What can hang from each mark:
j_144: j_378 j_554
j_589: j_378 j_554 j_722
j_324: j_589
j_707: j_378 j_722
j_175: j_509
j_554: j_589
j_519: j_378 j_509
j_509: j_144 j_175 j_616
j_722: j_144 j_616 j_707
j_378: j_707

Every row comes from one small tree of marks. Brackets hold a mark, then the marks that hang from it, in the order of their numbers. Every link used is in the known rows. Which tree was each row made from?
(in the rows, 128 means zero)
Known rows:
[j_519 j_378 [j_509 [j_144 j_554] j_175 j_616]]: [ 98 162 140 152  39  84 115 143  36  97 142 146 127 123 142 168 119 159
 167 192 126  62 146 116 149  84 131 136 122]
[j_509 [j_144 [j_554 [j_589 j_378 j_722]]] j_175 j_616]: [111 152 128 159  65 154 122 142 101  89 149 143 129 153 156 159 117 124
 151 153 132 101 105 117 162 122 104 115  82]
[j_509 j_144]: [111 150 115 159  83 114 139 160  67  84 122 134 129 128 130 153  96 116
 166 178 111 113 125 135 148 119 105 141  99]
[j_509 [j_144 [j_378 j_707]] j_175 j_616]: [113 125 118 150  77 138 107 163  56  68 127 142 115 114 133 177 102 143
 172 185 117  61 131 121 152 103  92 132 128]
[j_519 [j_509 [j_144 j_378 [j_554 j_589]] j_616]]: [ 96 138 117 127  50 105 115 139  53  97 164 142 160 155 161 173 140 148
 180 175 113  84 122 123 162 124 109 126 137]
[j_589 [j_378 j_707] j_554 [j_722 j_144]]: [125 141 124 188 142 170 110 178 103  62 111 151 113 113  86 139  72  64
 137 144 144 138  87 142 129 135  82 112 103]
[j_519 [j_378 j_707] [j_509 j_144 j_175 j_616]]: [107 150 144 155  48 113 110 161  48  80 136 165 114  96 134 185 103 151
 165 196 130  34 140 114 146  77 111 139 136]
[j_722 [j_144 j_378 j_554] j_616 j_707]: [142 130  95 160 129 135 109 160  77  73 106 119 116 124 105 166 128  93
 137 157 137 143 117 115 125 145 106  89 127]
[j_175 [j_509 [j_144 j_554] j_616]]: [ 97 152 108 155  55  85 129 137  24 100 129 127 130 140 146 153 124 137
 160 182 117  92 115 123 161 119 119 132 113]
[j_378 [j_707 [j_722 j_144 j_616]]]: [143 146 101 210 154 164 126 171  80  82  92 147 101 115  96 169 109  79
 131 161 154 127 116 106 114 131 106 105 112]
[j_509 j_175 j_616]: [121 164 111 168  86 112 137 164  75  93 106 129 108 112 121 148  88 138
 166 154 100 103 121 107 147  96 120 148  95]
[j_519 j_378 j_509]: [113 169 149 155  68 112 123 167  77  85 117 143 119 106 118 156  95 129
 160 169 119  93 120 117 134  91 110 148 123]
[j_589 j_378 j_554 [j_722 j_616 j_707]]: [149 146 110 193 148 165 116 190 108  64  90 124 126  89 115 150 104  64
 135 132 130 155  82 114 133 138  94 100  92]
[j_519 [j_509 [j_144 j_378 [j_554 j_589]] j_175]]: [105 134 137 132  43 117 111 149  74  96 153 135 152 150 155 177 122 144
 168 173 129  74 141 133 154 111 122 129 107]
[j_554 [j_589 [j_722 j_707]]]: [140 149 119 161 108 166 131 178 142  69 106 135 144 116 128 163 111  96
 150 138 120 133  85 114 140 137  84 125  80]
[j_144 j_378 [j_554 [j_589 [j_722 j_707]]]]: [133 133 123 142 104 171 107 168 127  62 114 127 153 142 129 165 126 102
 154 138 125 130  87 118 144 148  76 103 105]
[j_175 [j_509 [j_144 [j_378 [j_707 j_722]]] j_616]]: [121 116 111 153  81 133 102 159  26  73 119 146 126 120 137 170 120 134
 157 188 146  68 113 115 153 116  84 132 141]
[j_707 j_378 [j_722 j_616]]: [142 169 111 184 129 149 144 178  78  85  86 132 122 110 110 162 105 112
 142 145 140 128 100  94 115 124 110 120  98]
[j_378 [j_707 [j_722 [j_144 [j_554 j_589]] j_616]]]: [135 151 101 210 141 162 122 159 104  89 115 145 132 152 114 176 128  82
 135 155 158 130 119 106 119 147 109  87 107]
[j_324 [j_589 [j_378 j_707] j_554 [j_722 j_144 j_616]]]: [145 147 116 201 161 191 111 185 127  66 116 150 118  98 110 167 101  40
 135 111 151 157  89 123 124 141  85 121  91]
[j_175 [j_509 j_144 j_616]]: [109 145 106 159  56  92 133 149  32  94 125 135 118 118 145 153 118 138
 164 183 116  92 114 119 158 111 114 153 111]
[j_554 [j_589 j_378 [j_722 j_144 j_616 j_707]]]: [155 143 112 186 134 188 124 172 149  73 121 145 111 110 115 168 119  65
 120 133 152 151  84 104 126 148  92 100  91]
[j_509 [j_144 j_554] j_175 j_616]: [103 154 109 159  65  96 131 142  43  97 126 130 125 140 140 159 105 148
 167 175 113  93 133 123 156 106 125 127  98]
[j_722 [j_144 j_378 [j_554 j_589]] j_616 j_707]: [146 127  94 163 122 145 111 161 110  78 125 129 135 138 122 173 142  95
 147 150 138 144 119 105 127 153 104  93 117]
[j_175 [j_509 [j_144 j_378 [j_554 [j_589 j_722]]] j_616]]: [103 130 117 135  65 137 104 141  68  82 148 128 142 156 168 164 157 130
 169 168 132 102  99 114 161 139  94 133 107]
[j_589 j_554 [j_722 j_144]]: [120 145 100 181 149 134 124 174  83  80 103 132 115 117 100 132  96  76
 161 146 132 168 103 136 125 133 105 145  74]
[j_519 [j_378 [j_707 [j_722 j_616]]]]: [142 158 129 203 134 164 114 181  93  66  90 146 117 108 112 176 112  97
 147 172 142 107 119  90 117 109  93 112 122]
[j_519 j_378 [j_509 j_144]]: [105 157 144 147  55 104 120 160  57  85 135 151 129 112 134 163 108 134
 165 190 125  82 131 128 142  95 112 147 119]
[j_722 [j_144 j_554] j_707]: [131 147 104 164 104 112 128 156  76  82 106 134 126 128  90 145  93  99
 137 158 129 134 113 132 134 133 108 102 110]

Which tree is each row?
[109 129 124 148  68 141 101 152  79  74 149 145 147 152 151 184 121 147
 175 178 120  66 132 118 160 118  97 116 125] | [j_509 [j_144 [j_378 j_707] [j_554 j_589]] j_175 j_616]
[132 142 111 187 129 149 126 170  75  78  99 152 110 121  87 152  82  93
 136 162 151 117 110 124 123 119  92 117 109] | [j_378 [j_707 [j_722 j_144]]]
[112 153 108 163  73 104 135 155  53  93 124 136 115 118 139 159  99 144
 172 178 107  91 134 116 154  98 120 149  91] | [j_509 j_144 j_175 j_616]
[ 96 158 147 157  44 108 106 150  38  84 137 160 128 119 137 182 109 154
 160 196 133  35 142 119 147  85 116 119 140] | [j_519 [j_378 j_707] [j_509 [j_144 j_554] j_175 j_616]]
[112 128 108 135  64 104 111 152  30  83 131 130 119 123 149 156 126 144
 173 185 115  89 116 118 159 113 103 153 128] | [j_175 [j_509 [j_144 j_378] j_616]]
[144 158  99 181 115 142 134 167 112  85 122 141 140 120 107 176 124 104
 135 139 145 137 106 105 117 149 112  94 106] | [j_722 [j_144 [j_554 j_589]] j_616 [j_707 j_378]]
[118 159 147 169  77 160 122 161 129  74 130 146 152 154 121 159  84 101
 142 145 121 100  96 129 151 131  89  91 121] | [j_144 [j_554 [j_589 [j_378 j_707]]]]
[158 150  93 186 159 164 124 197 113  70 102 144 136  70 104 174 117  66
 144 104 150 171  88 113 111 146  93 135  74] | [j_324 [j_589 j_554 [j_722 j_144 j_616 [j_707 j_378]]]]
[150 153 111 181 129 178 134 180 143  72 101 127 138 108 138 176 134  82
 144 137 123 144  89  95 130 147  95 111  82] | [j_554 [j_589 [j_722 j_616 j_707]]]
[124 157 151 169 106 193 123 172 115  57 101 143 113 120 107 155  74  85
 126 143 129 107  78 131 142 124  71 107 109] | [j_589 [j_378 j_707] j_722]
[137 130 113 205 143 145 112 180  75  73 108 154 122 115  83 132  68  75
 140 152 155 129 105 134 129 123  93 113 111] | [j_589 [j_378 [j_707 [j_722 j_144]]] j_554]
[112 161 114 165 124 145 130 149  87  84 108 131 107 145  96 142 105  90
 140 147 141 152 100 133 130 137 105 117  86] | [j_589 [j_722 [j_144 j_554]]]
[123 146 130 184 109 141 116 183  94  65 107 140 135 115 101 140  61  88
 156 149 116 114 100 137 144 121  91 116 117] | [j_589 [j_378 j_707] j_554]
[142 148 126 157 109 166 118 162 124  70 123 144 124 121 101 156  93  69
 115 112 147 151  80 132 139 138  80 108  89] | [j_324 [j_589 j_378 [j_722 [j_144 j_554] j_707]]]
[134 165 129 178 126 182 134 166 115  75  95 124  99 114 123 155 107  79
 130 138 129 144  85 111 135 132  98 112  94] | [j_589 j_378 [j_722 j_616]]
[129 137 113 172 127 168 104 159 113  76 127 138 128 151 122 182 131  92
 149 154 139 125 121 110 126 149 100  92 131] | [j_722 [j_144 [j_378 j_707] [j_554 j_589]] j_616]
[134 140 104 168 152 176 112 164  98  71 103 123  89 119 109 162 133  81
 144 147 143 157 106 111 118 140  98 124  98] | [j_589 [j_722 [j_144 j_378] j_616]]
[120 159 163 165  67 130 112 174  89  76 108 156 112  94 111 171  82 134
 147 173 131  53 131 117 130  76 107 138 126] | [j_519 [j_378 j_707] [j_509 j_175]]
[143 128 108 181 174 187  94 187 110  62 113 141 126 102 118 178 126  52
 156 116 145 160 104 121 120 145  79 134 101] | [j_324 [j_589 j_554 [j_722 [j_144 [j_378 j_707]] j_616]]]
[155 123  96 164 144 184 109 176 137  65 116 133 115 112 122 176 146  77
 144 141 145 153  98  97 121 152  87 112  99] | [j_554 [j_589 [j_722 [j_144 j_378] j_616 j_707]]]
[ 90 163 111 147  55  86 134 137  21 105 138 139 144 139 144 164 118 143
 164 180 112  86 118 130 155 115 125 123 130] | [j_519 [j_509 [j_144 j_554] j_616]]
[106 129 111 138  46 104 107 138  55  90 154 133 148 158 164 161 144 146
 177 177 120  90 118 115 165 131 105 135 124] | [j_175 [j_509 [j_144 j_378 [j_554 j_589]] j_616]]
[128 153 147 170 104 201 120 173 152  61 119 151 131 125 125 162  87  85
 139 139 129 106  77 121 147 132  71 108 101] | [j_554 [j_589 [j_378 j_707] j_722]]
[132 152 108 160  91 133 133 165 109  81 128 150 148 128  95 159 101 115
 145 142 138 124 102 118 126 141 105 107 102] | [j_722 [j_144 [j_554 j_589]] [j_707 j_378]]
[139 161 107 175 136 163 132 166  95  73  93 134 113 109  90 169 123  89
 117 138 158 147  88 113 113 154 102  87  97] | [j_589 [j_722 [j_144 j_554] j_616 [j_707 j_378]]]
[117 166 143 164  93 172 127 155 137  77 127 130 140 157 130 147 102  95
 139 132 128 136  82 124 149 138  92 105  88] | [j_144 [j_554 [j_589 j_378 j_722]]]
[121 147 110 189 126 144 124 157  66  81 103 145 123 144  88 151  89  91
 132 162 154 121 113 130 128 128 101  99 115] | [j_378 [j_707 [j_722 [j_144 j_554]]]]
[110 120 113 152  77 125  99 147  16  74 122 139 136 142 142 167 128 134
 154 190 148  70 114 121 156 124  90 111 144] | [j_175 [j_509 [j_144 [j_378 [j_707 j_722]] j_554] j_616]]
[134 142 107 174 134 139 123 191  94  64  84 124 143  99 109 141  95  81
 160 141 115 148  90 128 135 134  93 127  79] | [j_589 j_554 [j_722 j_707]]
